Each row was made from one small tree. Brackets hold a mark, then the marks that hang from it, in alphabetical order. Every link used is in the known rows. Write each row's tree.
Known rows
[febop taluv [zezuvuz kibaku redok rifubir]]: [ 14.0  15.8   5.3  52.5   3.8  27.1  37.3  -1.6  -0.5  -5.5  15.2 -18.0
 -23.6  10.3 -25.7 -10.4 -29.1  40.2 -50.4  27.2  41.0 -40.1 -14.7  43.0
  31.8  -3.2  34.8  -7.1 -44.1   6.1 -21.4   6.9]
[dedo [febop taluv [zezuvuz rifubir]]]: [ 17.1  11.4   0.2  29.1   4.2   1.0  23.5  24.7  -1.0  -2.9   2.1  -9.6
 -21.9   9.8 -13.5  -1.5 -15.4  24.0 -32.5  15.8  24.4 -16.4   6.8  17.4
   2.8 -19.9  18.2 -10.3 -26.2   3.3 -22.5  19.8]
[tava fadem [zezuvuz kibaku redok rifubir]]: [ 20.0   7.4 -32.9  50.4   3.8 -19.9  22.4 -20.4  13.9  -5.8   5.6 -15.2
 -18.8  21.5  16.0 -13.1 -21.8  47.9 -29.4  -8.3  36.1  38.0 -20.7  16.9
  20.8   0.8  19.8  -1.8 -14.4  10.2   0.2  15.2]
[redok [zezuvuz kibaku]]: [  5.3   4.3 -23.1  34.5  -6.3   8.9  -3.5  30.7   8.9  -0.4   1.3  -8.4
 -18.0  17.2   7.1 -11.5  -9.6  12.6  -3.9   4.2   8.5  28.8  -7.5  16.5
   6.6   4.9  19.9  -5.2 -36.9  18.2  -7.8 -15.9]
[dedo [febop taluv [zezuvuz kibaku redok rifubir]]]: [ 14.4   4.4   3.9  37.9   6.9  22.1  34.5  19.6   2.2  -2.1   2.6 -13.4
 -19.7   8.4 -15.5  -5.5 -33.6  27.8 -37.8  20.7  26.5 -39.2 -13.8  28.0
  16.2 -14.5  34.6  -6.9 -48.5   3.4 -28.7  11.0]
[dedo [febop taluv]]: [ 11.7  10.3  -1.4  20.9  -4.7  -3.4   9.7  31.8   4.6  -4.5   0.1  -8.8
 -10.6  17.0  -0.7   7.8 -14.5  10.0 -13.1  11.3  17.7 -11.7   4.1  -1.0
 -11.4 -13.2   8.4 -13.6 -15.1  13.2 -19.6  11.3]
[febop taluv [zezuvuz redok]]: [  9.1  26.5   0.3  41.9  -1.4   1.8  20.7   0.8   0.8  -6.5  16.5 -16.9
 -13.8  15.2 -24.2  -8.2 -18.3  27.1 -44.9  20.3  29.9 -38.1   9.3  29.1
  14.2  -6.4  31.0 -16.8 -32.4  20.0 -10.7  17.9]
[tava zezuvuz]: [ 13.3  17.7 -31.2  27.4  -3.9 -34.9  -7.5  -2.4   4.5  -7.4   3.6 -12.6
  -9.2  29.1   3.7  -6.8  -2.0  22.3  -8.9  -3.7  16.4  57.2   6.3  -5.3
  -3.6  -1.6   0.4 -14.1   3.7  28.9  -0.2   9.6]
[febop [zezuvuz rifubir]]: [ 17.3   3.2  -8.4  28.4   1.4  -2.9  10.3  -1.4  -1.8  -2.2  12.3 -12.4
 -21.7  17.0 -17.8 -16.2  -7.4  26.7 -26.5  15.1  15.8   7.6   9.2  24.1
  14.6 -11.7  16.9  -9.9 -15.7   9.5  -5.8  10.7]
[dedo [febop [taluv rifubir] [zezuvuz kibaku redok]]]: [  8.2  -7.5   1.5  36.7   4.7  27.4  28.6  34.4   2.6  -2.2   7.8 -13.0
 -11.6  12.9  -8.3  -2.5 -37.2  10.9 -37.2  16.4  26.4 -49.2  -7.3  31.8
   6.1 -14.2  38.1 -10.7 -74.5   9.8 -29.3  19.1]
[taluv [rifubir [zezuvuz febop kibaku redok]]]: [ 11.3 -45.1 -19.3  39.1   1.1  28.8   9.1  46.2  10.5  -3.4   7.3   0.9
  -9.3  31.0 -13.3  -8.2 -43.5  11.7 -12.8  31.7  37.6 -38.6 -33.0  45.5
  36.1   0.1  32.5   2.1 -64.9  21.6 -13.9  -5.4]
[tava [fadem kibaku] [zezuvuz [febop taluv] redok rifubir]]: [ 24.0  19.9 -34.4  54.8   4.2 -21.1  27.9  -6.1  17.4  -7.0   5.0   4.4
 -29.7  17.5  -3.2 -13.4 -26.8  55.2 -43.1  -1.2  53.2   2.2  -9.7  15.8
  26.9  -8.0  14.2   3.3  -3.1   2.2 -13.3  25.1]
[taluv [rifubir zezuvuz]]: [ 15.5 -33.1 -18.1  33.5  -6.0   6.3  -2.8  38.7   5.0  -7.5  10.5  -1.8
  -8.1  35.4  -5.8  -4.2 -20.3   1.3  -7.0  21.5  26.5   1.8  -9.2  30.9
  16.2  -6.2   8.0  -6.6 -49.0  19.5  -7.4   3.9]
[rifubir [zezuvuz [febop taluv] kibaku redok]]: [  8.1 -12.3 -12.0  46.6   0.5  25.3  19.1  36.1  12.1  -2.2   4.5  -5.7
 -10.7  24.8 -31.3  -6.4 -42.3  30.1 -19.5  36.9  43.2 -48.8 -37.5  36.4
  41.8   6.8  36.9   5.8 -48.4  21.2 -17.0 -16.6]
[rifubir [zezuvuz kibaku redok]]: [  9.2 -18.3 -13.0  41.9  -2.6  24.2   9.2  18.0  11.2  -2.8   6.7 -12.6
  -1.2  31.8 -21.5 -14.1 -37.4  18.7  -7.3  26.1  23.7 -18.2 -32.4  28.5
  35.8   4.2  26.9  -1.0 -54.5  20.8 -10.8 -19.1]
[redok [zezuvuz febop kibaku]]: [  3.9  -1.9 -27.4  30.4  -1.2   9.5  -1.3  42.3  10.8   3.4  -4.0  -1.1
 -23.3  13.7   0.6 -11.6 -14.2  18.7  -4.0  11.0  16.4   7.0 -13.8  19.6
  13.9   5.5  31.0   2.1 -28.5  18.9  -9.0 -17.2]
[redok [zezuvuz febop kibaku rifubir]]: [ 13.7  -9.9 -25.8  34.3   2.0  13.6   6.7  40.4   9.4   0.6  -6.9   2.5
 -35.1  10.7  -1.9 -12.1 -15.7  31.0  -9.4  18.8  26.0  13.0 -25.2  30.8
  28.1   1.6  26.7   7.2 -17.7   9.8 -10.9 -17.6]
[timez [redok zezuvuz]]: [ 15.7  12.0 -13.7  18.2  -7.7 -11.8 -15.1  54.2   0.5 -12.1   2.3 -16.0
 -21.1  23.2  -8.7  -2.5  -4.4   2.3 -17.5   5.7  13.5  23.1   6.6   1.8
   1.9  -6.7  26.3  -9.4  -0.2  25.4   0.3  -8.5]
[febop taluv zezuvuz]: [  8.2  31.0   0.1  37.2  -2.9  -5.1  14.7   3.9  -2.9  -4.2  17.6 -16.7
 -16.2  15.1 -18.7  -4.7  -4.2  22.0 -38.3  14.5  23.7 -15.0  22.2  16.2
   0.1  -5.7  19.7 -17.3 -28.2  15.9 -11.7  17.7]

Which tree is each row?
[ 23.1  12.4 -11.4  25.4  -2.3  -6.9  -0.4  66.2  -0.4 -14.3  -1.9  -7.1
 -37.8  15.3 -17.5   2.9  -9.5  22.1 -31.8  20.5  37.9   3.1  -7.1  16.9
  17.2  -9.2  32.9  -0.4  13.6  17.2  -6.1  -7.3] -> [timez [redok [zezuvuz [febop taluv] rifubir]]]
[ 13.7  26.0 -35.6  49.4   0.6 -25.7  19.1  -4.0  19.2  -4.5   8.1   1.1
 -17.6  20.7  -1.7 -13.0 -24.3  43.0 -38.5  -9.2  45.1  -2.6   0.8   4.8
  11.4  -4.0  18.1  -1.7 -12.0  12.4 -11.3  25.6] -> [tava [fadem kibaku] [zezuvuz [febop taluv] redok]]
[ 10.7  -1.1  -2.5  28.0   2.4   3.5  17.1  37.2  -0.4  -3.4   7.1  -8.8
 -14.6  14.5  -5.3   1.8 -18.7   6.3 -32.3  11.9  21.6 -25.1  13.6  20.9
  -7.5 -19.2  22.4 -14.1 -54.1   9.9 -23.9  27.4] -> [dedo [febop [taluv rifubir] zezuvuz]]
[ 12.9  -1.2  -9.4  28.0  -2.0  13.8   0.1  74.8   0.1 -11.3   4.2 -11.4
 -28.5  16.6  -9.7   4.6 -18.1   7.6 -29.9  15.2  36.0 -12.3 -10.2  19.7
  11.1  -1.7  42.6  -0.6 -27.4  21.3 -12.7  -8.5] -> [timez [redok [zezuvuz [febop [taluv rifubir]] kibaku]]]
[ 13.4  -6.9  -3.2  25.0  -3.4   2.7  10.7  43.4   3.8  -6.6   2.4  -4.5
 -12.2  19.2   5.9  10.4 -18.8   3.1 -16.2  13.7  23.3 -18.0   2.6  13.0
 -10.1 -15.1   9.8 -13.6 -34.1  12.4 -21.8  19.0] -> [dedo [febop [taluv rifubir]]]
[ 24.5  -1.6  -7.3  36.1   3.7   8.2  23.3  21.0   9.2  -9.2  -0.5   4.5
 -29.8  14.4 -22.1  -2.0 -32.0  45.1 -32.1  42.4  53.9 -46.3 -30.6  40.5
  40.6  -5.3  26.9   0.0  17.3  15.4 -12.1   0.3] -> [zezuvuz [febop taluv] redok rifubir]
[ 14.6  -4.4  -4.1  39.5   4.4  25.6  23.5  -6.9   3.0  -0.5  13.4 -16.6
 -17.3  14.6 -21.9 -21.1 -31.0  34.0 -32.5  21.6  21.1 -21.0 -16.4  37.3
  32.6  -5.1  36.2  -6.0 -41.7  10.0 -13.1  -0.6] -> [febop [zezuvuz kibaku redok rifubir]]
[  5.4   0.0  -3.4  37.0   0.9  31.5  21.7  19.6  12.1  -1.6   6.4  -7.2
 -14.5  14.8 -18.6  -2.7 -40.3  31.8 -25.8  30.1  41.2 -62.3 -32.9  27.9
  27.3   8.7  42.2  -1.1 -26.9  22.1 -18.8  -9.8] -> [zezuvuz [febop taluv] kibaku redok]
[  8.8   7.5 -37.7  42.7   5.1 -23.9  15.1  -6.3  18.1   0.5   3.8 -11.0
 -12.1  20.2  10.5 -12.4 -25.6  42.1 -24.7  -9.7  33.2  13.2 -15.4   9.4
  14.1   6.1  34.8   0.2 -15.7  21.6   1.2  13.8] -> [tava fadem [zezuvuz febop kibaku redok]]
[ 14.9  -3.3 -21.7  39.5  -2.5  13.4   4.8  28.8   6.9  -3.5  -1.7  -5.8
 -30.0  14.6   5.0 -11.9 -10.8  24.0  -9.3  12.7  17.7  32.3 -18.6  27.7
  21.6   0.6  16.5  -0.1 -25.0   8.3 -10.3 -16.2] -> [redok [zezuvuz kibaku rifubir]]
[ 13.4  -9.8  -9.4  34.6  -0.9  11.3  13.4  35.3  10.0  -8.0   5.8   3.7
 -17.2  19.8 -14.4   1.2 -35.4  23.3 -29.2  34.1  46.3 -58.5 -19.2  38.7
  24.0  -3.8  31.0  -6.6 -15.5  26.0 -11.9   8.9] -> [zezuvuz [febop [taluv rifubir]] redok]
[ 12.6  17.6   5.3  47.1   1.2  20.7  31.0   0.5  -4.3  -3.6  17.0 -18.7
 -26.2   9.6 -20.3  -6.4 -14.3  35.3 -42.3  21.1  34.9 -18.3  -2.4  30.5
  18.8  -2.3  24.0  -7.6 -41.4   2.8 -20.7   6.9] -> [febop taluv [zezuvuz kibaku rifubir]]
[ 10.6   1.9 -14.3  18.9  -2.9   5.8  -7.2  63.6   2.9  -6.6   0.7 -13.7
 -24.7  17.6 -13.4  -3.9 -15.4   9.1 -18.1   9.2  19.8   2.9 -11.3   6.2
  11.8  -0.7  42.2  -0.1 -10.6  22.8  -5.9 -17.9] -> [timez [redok [zezuvuz febop kibaku]]]
[ 14.3 -12.9  -6.3  30.8  -2.6   4.9  12.0  53.2   5.1  -7.2   1.6  -2.7
 -10.9  23.3  -3.4   8.7 -23.8   4.2 -15.4  19.0  27.8 -19.0  -3.8  17.3
  -0.1 -15.6  10.4  -9.1 -48.0  11.9 -23.2  14.8] -> [dedo [febop [taluv [rifubir zezuvuz]]]]
[  6.4   1.6   2.4  51.8   1.4  32.7  29.8  13.1  -0.5  -5.7  22.2 -16.3
 -13.7  15.5 -15.1  -7.1 -33.3  20.1 -49.3  22.4  38.1 -53.8  -6.6  46.0
  19.0  -3.4  40.2 -12.7 -79.2  15.2 -22.5  16.5] -> [febop [taluv rifubir] [zezuvuz kibaku redok]]
[  4.5   2.6  -5.2  34.9   1.5  21.5  15.4  -6.0   4.6   2.1  16.3 -19.7
  -6.3  17.5 -19.2 -20.9 -28.8  21.0 -27.6  13.2  12.7 -26.3  -6.4  27.2
  18.9  -1.3  39.9 -10.7 -50.4  19.4 -11.5   1.0] -> [febop [zezuvuz kibaku redok]]
[ 19.5 -15.4  -4.3  36.8  -1.4  32.6  21.0   0.9   9.1  -5.4   6.4 -11.3
 -16.9  19.3  -8.2 -12.3 -36.9  34.3 -16.5  26.1  27.0 -15.6 -40.6  35.0
  36.7   0.7  25.0  -2.3 -22.9  11.6 -14.5 -14.6] -> [zezuvuz kibaku redok rifubir]
[ 10.2   9.7  -1.0  42.1  -2.6   4.0  15.6  18.0  -4.6  -7.8  20.5 -12.0
 -16.9  17.6 -10.9  -0.9 -10.1  12.7 -42.0  17.5  32.2 -23.4  18.0  32.2
   2.0  -9.2  20.9 -17.2 -51.2  14.3 -14.6  26.7] -> [febop [taluv rifubir] zezuvuz]
[ 13.4  14.8 -36.6  47.2  -0.4 -26.7  14.2   8.6  14.8  -4.3  10.7   3.3
 -21.5  21.2   8.4  -6.8 -13.8  32.3 -33.9 -13.4  42.7  13.6  11.0   3.4
   1.9  -5.8   7.1  -2.3 -25.3   6.8 -12.2  31.5] -> [tava [fadem kibaku] [zezuvuz [febop [taluv rifubir]]]]
[ 13.5  22.9 -36.7  39.7  -5.2 -35.5   4.6 -14.8  15.3  -2.9  12.7  -7.0
 -10.6  26.6  13.1 -16.0  -6.1  26.3 -19.7 -26.5  18.5  49.3  17.9 -14.2
  -4.7  -5.5  -3.8  -8.3 -15.1   8.4  -6.1  23.2] -> [tava [fadem kibaku] zezuvuz]
[  8.2 -24.0 -17.9  37.9   2.0  24.2  11.3  31.7  14.0   0.2   3.1  -4.3
  -6.5  27.6 -29.3 -13.8 -43.2  25.0  -8.1  32.8  33.5 -39.2 -38.6  32.0
  42.6   5.4  37.2   6.4 -47.6  22.4 -12.1 -21.0] -> [rifubir [zezuvuz febop kibaku redok]]
[ 11.3 -15.7  -3.1  34.1  -1.0  18.2  17.5  51.5   5.2  -5.0   2.6  -7.3
 -10.4  22.0  -3.2   8.0 -29.0   5.3 -15.5  17.7  26.8 -23.1 -12.7  20.4
   3.6 -11.1  15.4  -6.3 -61.3   9.5 -27.5   8.5] -> [dedo [febop [taluv [rifubir [zezuvuz kibaku]]]]]
[ 10.6   7.3 -33.4  53.2   4.4 -16.3  24.6   5.8  15.6  -4.5   7.7  -8.5
 -17.3  18.8  12.9  -3.7 -28.3  41.3 -39.0  -3.2  50.5  -2.5 -17.4  21.6
  15.1   4.8  34.6  -1.9 -33.2  18.5  -4.6  23.1] -> [tava fadem [zezuvuz [febop [taluv rifubir]] kibaku redok]]
[ 10.9 -37.5 -14.9  38.7  -4.0  23.6   3.2  37.2   6.3  -5.3  12.2  -5.9
  -6.5  33.8  -4.1  -5.0 -26.7   2.3  -5.7  19.4  26.2  -4.6 -18.6  33.2
  19.7  -0.8  14.0  -3.4 -68.7  16.8 -13.7  -4.0] -> [taluv [rifubir [zezuvuz kibaku]]]
[ 23.6   7.1 -40.0  45.9   5.1 -23.8  19.8  -6.7  19.2  -4.1   2.8   5.4
 -25.9  20.6  -0.3 -21.4 -27.2  50.3 -32.8  -5.0  42.1  13.5 -11.7  12.1
  27.8  -9.0  15.0   5.2   1.4   4.3  -9.3  20.1] -> [tava [fadem kibaku] [zezuvuz febop redok rifubir]]
[  6.7 -17.1  -5.4  40.5   1.8  39.4  23.3  32.0  11.3  -3.9   8.5  -2.3
 -15.8  16.7 -11.3  -0.3 -45.5  25.8 -28.2  32.7  45.6 -67.3 -36.4  40.6
  28.7   5.8  41.9  -1.1 -44.8  21.8 -21.0  -3.2] -> [zezuvuz [febop [taluv rifubir]] kibaku redok]
[  5.1 -13.6  -4.7  34.2  -1.3  28.8  16.2  35.0   6.2  -0.9  10.4  -3.4
 -18.1  15.5  -6.5   4.6 -26.6  19.7 -19.1  22.6  39.7 -43.1 -19.6  25.1
  12.9   7.5  28.7  -1.1 -40.8  16.8 -20.5  -1.9] -> [zezuvuz [febop [taluv rifubir]] kibaku]
[ 13.3  13.6 -41.6  40.7   2.2 -27.3  11.0  -5.6  21.2  -1.3   5.9   2.2
 -14.9  23.5   2.0 -19.9 -25.2  37.4 -27.4 -13.1  31.6   9.5  -0.6   0.9
  12.4  -4.9  18.0  -0.9 -11.3  14.0  -6.7  21.1] -> [tava [fadem kibaku] [zezuvuz febop redok]]
[  6.4  -9.7 -11.7  41.9  -0.3  18.9  14.1  37.6   8.5  -0.5   6.9  -5.9
 -13.3  24.2 -26.8  -2.6 -27.1  25.2 -11.3  30.0  38.1 -30.3 -25.0  24.6
  27.9   7.4  25.9   4.8 -45.3  17.2 -17.3 -15.0] -> [rifubir [zezuvuz [febop taluv] kibaku]]
